Each row comes from the steps of one walk. Every step used is in the known rows, and no mark comes twice. Write the walk behind each row, first mark first.
Known rows:
V Z R D Y: [-0.333  0.110  1.069  3.089  1.523 -0.356 -1.448 -2.526 -0.647  2.439
  3.586  1.673 -1.644  2.996 -1.658  0.648  0.414  3.116 -1.770 -0.188
 -0.026  1.617  1.738  0.217]
Y V: [ 1.138  1.741  1.235 -1.601 -0.378 -0.143 -0.522  1.449 -1.382  0.783
  0.968 -0.428 -1.427  1.314 -0.269 -1.444 -2.338 -0.943 -0.501  1.105
 -0.532  0.168  0.899 -0.717]
Z R V B D Y: [ 2.692  3.215  0.522 -0.065 -3.352  0.008  0.007  1.222 -0.033  2.312
  0.998  0.104 -1.848  2.565 -1.380  0.454 -0.733  4.379 -1.744  2.424
 -0.730  0.750  0.747 -1.135]
Z V Y: [ 1.289  1.837  0.879 -0.702  1.158  0.066 -1.180  0.501 -0.492  0.691
 -1.142  3.242  1.196  2.466 -0.229 -1.077 -0.698  0.862 -0.593  2.997
  0.416 -1.319  0.724 -0.271]
K V Y D: [ 1.796  3.148  1.997 -2.381  3.829  2.165 -0.999  3.297 -0.419  0.062
  0.362  3.528  0.042  1.805 -0.157 -1.643 -2.299 -0.776 -0.187  3.194
 -0.694  1.274  0.719  0.186]
R V B: [ 0.280  4.038  3.584 -2.962 -2.380 -0.442 -0.015  0.497 -0.110  0.293
 -0.491 -2.608 -0.940  2.034 -0.644 -0.751 -2.289  2.042 -0.318  3.016
  0.270 -1.234  0.361 -0.293]
V Z R: [-0.798  0.965  1.374  0.840  1.788  0.488 -1.952 -1.203  0.298  2.032
  2.263  1.756 -0.159  4.960 -1.055  2.074 -0.433 -0.040 -0.869 -2.326
 -0.490 -0.171  1.427 -0.148]
V Z R D B: [-0.213  0.851  1.819  4.031  1.164 -0.639 -0.374 -1.964 -0.595  2.393
  4.467  0.962 -2.618  3.078 -2.165  0.288  0.194  4.014 -0.622 -0.204
 -0.613  0.808  0.778 -0.127]
V B: [ 0.010  2.732  2.760 -1.295 -0.718  0.143 -0.308 -0.365 -0.223  0.504
 -0.402 -1.776 -0.065  1.292 -0.995  0.095 -2.109 -0.213 -0.166  0.696
  0.736 -0.561 -0.454 -0.323]
D R V K: [ 0.455  3.218  0.390 -1.000 -4.319 -0.193 -0.246  1.244 -1.281  1.151
  1.266  2.826 -0.543  3.891 -0.428 -0.776 -3.252  0.802 -1.061 -0.405
 -0.585 -2.134  1.392 -0.852]
R D Y: [-0.013  0.171  1.188  1.107 -0.641 -1.352 -0.087 -1.013 -1.257  0.932
  0.985  0.170 -1.595 -0.776 -1.246 -1.678 -0.809  2.187 -1.923  1.760
  0.201  0.931  0.683 -0.047]
K D R V: [-0.174  1.102  0.291 -1.021 -1.610 -1.005 -0.393 -1.189 -0.768  0.399
  1.273  0.939 -2.286  3.065 -0.776 -0.842 -2.468  2.121 -0.547 -0.642
 -1.467 -0.892  0.414  0.024]
Z R D: [ 0.168  1.013  0.195  1.477  2.812 -1.193 -0.114 -0.783 -0.447  1.324
  0.907  1.921 -2.130  2.820 -0.755 -0.233 -1.564  3.330 -1.378  0.739
 -0.486  0.827  0.618 -0.232]
Z D Y V: [ 2.943  0.500 -0.865 -0.529  0.660 -0.277  0.116  0.777 -1.825  0.611
  0.740  0.629 -2.736 -0.814 -0.696 -3.158 -1.040  0.690 -1.587  1.426
 -0.049  1.545  1.799 -1.250]
R D K V: [-1.074  0.434  3.555  1.404 -0.802 -0.234 -1.478  0.690 -0.163  0.340
  1.005  2.592 -0.532  2.257  0.025 -4.349 -2.526  0.958 -1.752  2.478
  0.083  0.833  1.176 -0.403]
K V Y D R: [ 2.067  3.079  0.781 -0.270  0.974  1.962 -0.787  1.937 -0.319  0.585
  1.891  6.007 -0.357  1.506 -0.476 -1.679 -3.514  0.247  0.640  1.776
 -1.072  0.900  0.154  0.431]
Z R D Y: [ 0.495  0.216 -0.101  1.859  0.355 -1.218 -0.408 -0.790 -0.819  1.755
  1.832  1.520 -1.837  0.932 -1.054 -0.672 -0.158  3.773 -2.286  1.150
 -0.006  1.522  0.824 -0.219]
R D Y V Z: [ 0.986  0.585  1.954  1.481 -0.095 -0.020 -1.065 -1.637 -2.191  1.875
  3.978 -0.599 -2.744  1.324 -1.721 -1.392 -0.864  1.485 -0.975  1.614
 -0.028  1.946  2.187  0.183]
Z D: [ 0.653  0.651 -0.307 -0.798  3.815 -0.462  0.408 -0.489 -0.389  0.023
 -1.578  1.700 -1.695  1.020 -0.689 -1.807 -1.789  0.289 -1.206 -0.161
 -0.241 -0.016  0.862 -0.902]
Z D R V B: [ 1.836  3.578  0.646 -0.606 -1.704 -0.487  1.273 -1.644  0.041  0.292
  0.263  1.242 -3.179  1.617 -1.143 -1.945 -3.699  4.234  0.263  1.307
 -0.116 -1.129  0.476 -0.497]
Y D R: [ 0.688  2.140  0.615  1.338 -0.755  0.072  0.180  0.502 -1.280  0.674
  0.714  2.549 -2.833  0.487 -1.351  0.071 -3.763  0.417  0.060 -2.098
 -1.897  0.156  0.035 -0.026]
Z R V K D Y: [ 0.944  0.836 -1.300 -1.867 -0.166  0.382 -1.299  2.408 -2.038  1.306
  1.490  0.388 -0.568  5.434 -0.279 -0.071  0.598  1.830 -3.261 -0.773
 -0.137  0.474  2.067 -1.135]
B D: [ 0.886  1.150  0.300  0.456  0.583 -0.275  0.010  0.603 -0.237  1.360
 -0.897  1.653 -1.039  1.666 -1.329 -0.212 -2.015 -0.411 -1.311 -0.193
 -1.697  0.111  0.223 -0.938]
B V: [ 1.644  1.037  0.665  0.101 -0.932 -0.494 -0.601  0.381 -0.548  0.960
 -1.180  0.250 -0.397 -0.381 -0.780 -1.581 -3.013 -1.697 -0.861 -0.514
 -0.851 -0.255  0.690 -1.419]
K V Z D R: [ 0.587  1.100  0.447  2.071  3.220  0.878 -1.543 -2.930  0.676  1.239
  3.365  6.284 -1.392  2.422 -1.501 -2.320 -2.663 -0.075  0.185 -0.334
 -0.548  0.110  1.477 -0.623]

Write each row's walk:
[ 0.880  2.056  1.746 -2.664  1.832  1.129 -1.536  1.458  0.661  0.460
  0.856  3.988  2.237  2.292  0.238 -2.064 -1.431 -1.264 -0.535  3.799
  0.490 -0.045  0.366 -0.001]
K V Y
[ 0.383  3.308  3.593 -1.863  0.678  0.837 -1.465  0.414  0.423  0.514
  1.123  0.494  0.624  1.156 -0.683 -1.828 -2.220 -0.899 -0.024  3.550
  0.781  0.025 -0.286 -0.796]
K V B
[ 0.097  1.105  2.053  2.280 -0.528 -1.725  0.933 -0.581 -1.234  0.822
  1.717 -0.551 -2.624 -0.597 -1.636 -2.096 -1.039  3.181 -0.773  1.881
 -0.420  0.215 -0.477 -0.330]
R D B
[ 1.227  0.383 -0.162  1.034 -1.608 -0.367 -0.393  0.474 -0.582  1.731
  0.046  1.546 -0.731 -0.221 -1.556 -0.476 -0.676 -0.113 -2.089  0.172
 -1.228  0.786  0.497 -0.947]
B D Y
[ 0.741  2.705  3.406 -0.240 -6.286  0.260  0.042  2.109 -0.083  0.890
 -1.344 -1.117 -1.087  3.707 -0.736 -1.418 -2.837  2.316 -1.336  0.868
 -0.859 -0.566  0.955 -0.900]
R V B D K
[ 0.520  3.959  2.385 -0.976 -5.336 -0.655  0.178 -1.135  0.123  0.787
  1.297 -0.053 -1.603  1.758 -0.980 -0.577 -3.465  2.893  0.520  1.656
 -0.257 -1.714 -0.116 -0.095]
D R V B
[ 0.032 -0.596 -0.733 -0.938  0.581  0.725 -1.347  1.272 -2.411  0.667
  0.401 -0.059  0.734  2.791 -0.823 -0.590  0.091 -1.963 -2.731 -2.043
  0.478  0.575  1.042 -1.041]
V K D Y
[-1.258  0.644  3.567 -0.132 -2.692  0.410 -2.398  1.836  0.398  0.319
  0.657  2.650  1.218  2.280  0.462 -3.482 -1.999 -1.688 -1.621  0.814
  0.116 -0.240  1.061 -0.881]
D K V
[ 2.901 -0.239 -0.551  0.212 -0.197  0.568  0.131  0.856 -1.266  0.657
  0.491 -0.412 -0.241  0.504 -0.963 -2.055 -0.767  0.114 -0.380 -0.217
 -0.619  0.707 -0.385 -0.654]
K D B V Y
[ 1.198  1.069 -0.949  2.535 -2.280 -0.370  0.241 -0.959 -0.179  1.901
  0.568  4.343 -1.641  1.065 -1.702 -0.224 -3.257  0.516 -0.419 -1.666
 -2.123 -0.353 -0.298 -0.628]
B D R
[ 2.121  0.368 -0.055  1.359  3.546  0.493 -0.497 -2.045 -0.381  1.204
 -0.458  1.480 -1.904  1.463 -1.636 -1.529 -2.589 -0.929 -0.577 -2.094
 -0.854  0.458  2.153 -1.336]
B V Z D
[ 1.846  0.983  0.977  3.579 -1.502  0.181 -1.106 -0.733 -0.211  2.725
  3.536  0.787 -1.354  1.844 -1.780  0.206 -0.629  0.755 -0.404 -2.208
 -1.175  0.154  1.030 -1.428]
D B V Z R
[ 1.786  2.667 -1.567 -0.685 -0.889 -0.107  0.919  0.456 -1.172  0.612
  0.052  4.337 -2.096  3.776 -0.551 -2.265 -3.379  2.033 -1.289 -0.410
 -0.515 -1.552  1.867 -1.189]
Z D R V K
[-0.372  0.199 -0.318 -1.473  3.064  0.953 -0.892  1.190 -2.093  0.290
 -0.526  0.287  0.372  4.599 -0.509 -0.236 -1.198 -2.260 -1.857 -2.579
  0.046 -0.008  0.897 -0.863]
V K D
[ 1.918  3.186 -1.115  0.579 -3.935  0.188  0.478  1.618 -1.216  2.011
  0.674  4.290 -1.389  4.329 -1.113 -0.544 -3.528  1.370 -1.265 -0.532
 -1.978 -1.445  1.340 -1.280]
B D R V K
[ 0.326  1.190  2.348 -0.470 -1.810  1.618 -0.607  3.772 -1.104 -0.149
 -1.639  1.418  0.226  3.137  0.173 -0.855 -2.092 -0.241 -1.176 -1.430
 -0.453  0.588  1.014  0.493]
V Y D K
[ 2.143  1.215  1.223  1.451 -3.263 -0.917  0.204  0.704 -0.818  1.297
  0.620 -0.820 -1.345 -2.002 -1.336 -2.227 -1.788 -0.278 -0.474 -0.061
 -0.983 -0.396 -0.073 -1.811]
D B V
[ 1.653  1.099  0.433 -0.194  3.943  0.901 -0.567 -0.880 -1.305  1.000
  1.499  0.899 -2.829  3.065 -1.153 -1.454 -1.816 -0.178 -0.288 -0.402
 -0.490  0.913  2.396 -0.620]
Y V Z D
[-0.602  0.934  3.093  0.665 -2.069  0.624 -0.689  3.000 -1.348  0.022
 -1.259  0.034 -1.435  2.043 -0.271 -1.011 -2.652 -0.593 -1.530 -2.477
 -1.128  0.562  1.076 -0.304]
Y D K
[ 1.420  2.333  1.131 -1.865  2.561  1.407  0.082  2.596 -1.155  0.031
 -1.214  1.339 -0.642  1.924 -0.470  0.336 -2.137 -0.072 -0.380  0.403
 -0.733  0.717  0.465  0.528]
V Y D
[ 2.244  0.189 -2.588  1.645 -1.017  0.818 -0.633  0.250 -2.126  1.243
  0.320  2.602 -0.569  3.008 -1.023 -1.413 -3.789 -2.051 -0.883 -4.314
 -0.978 -0.183  0.851 -1.625]
B V K D R
[ 1.093 -0.854  1.029  2.919 -0.722  0.675 -1.036 -1.152 -0.335  0.974
 -0.912  1.703 -1.145  2.627 -0.902 -2.535 -2.738 -1.119 -1.422 -3.737
 -0.485  0.329  2.844 -1.443]
B V Z D K
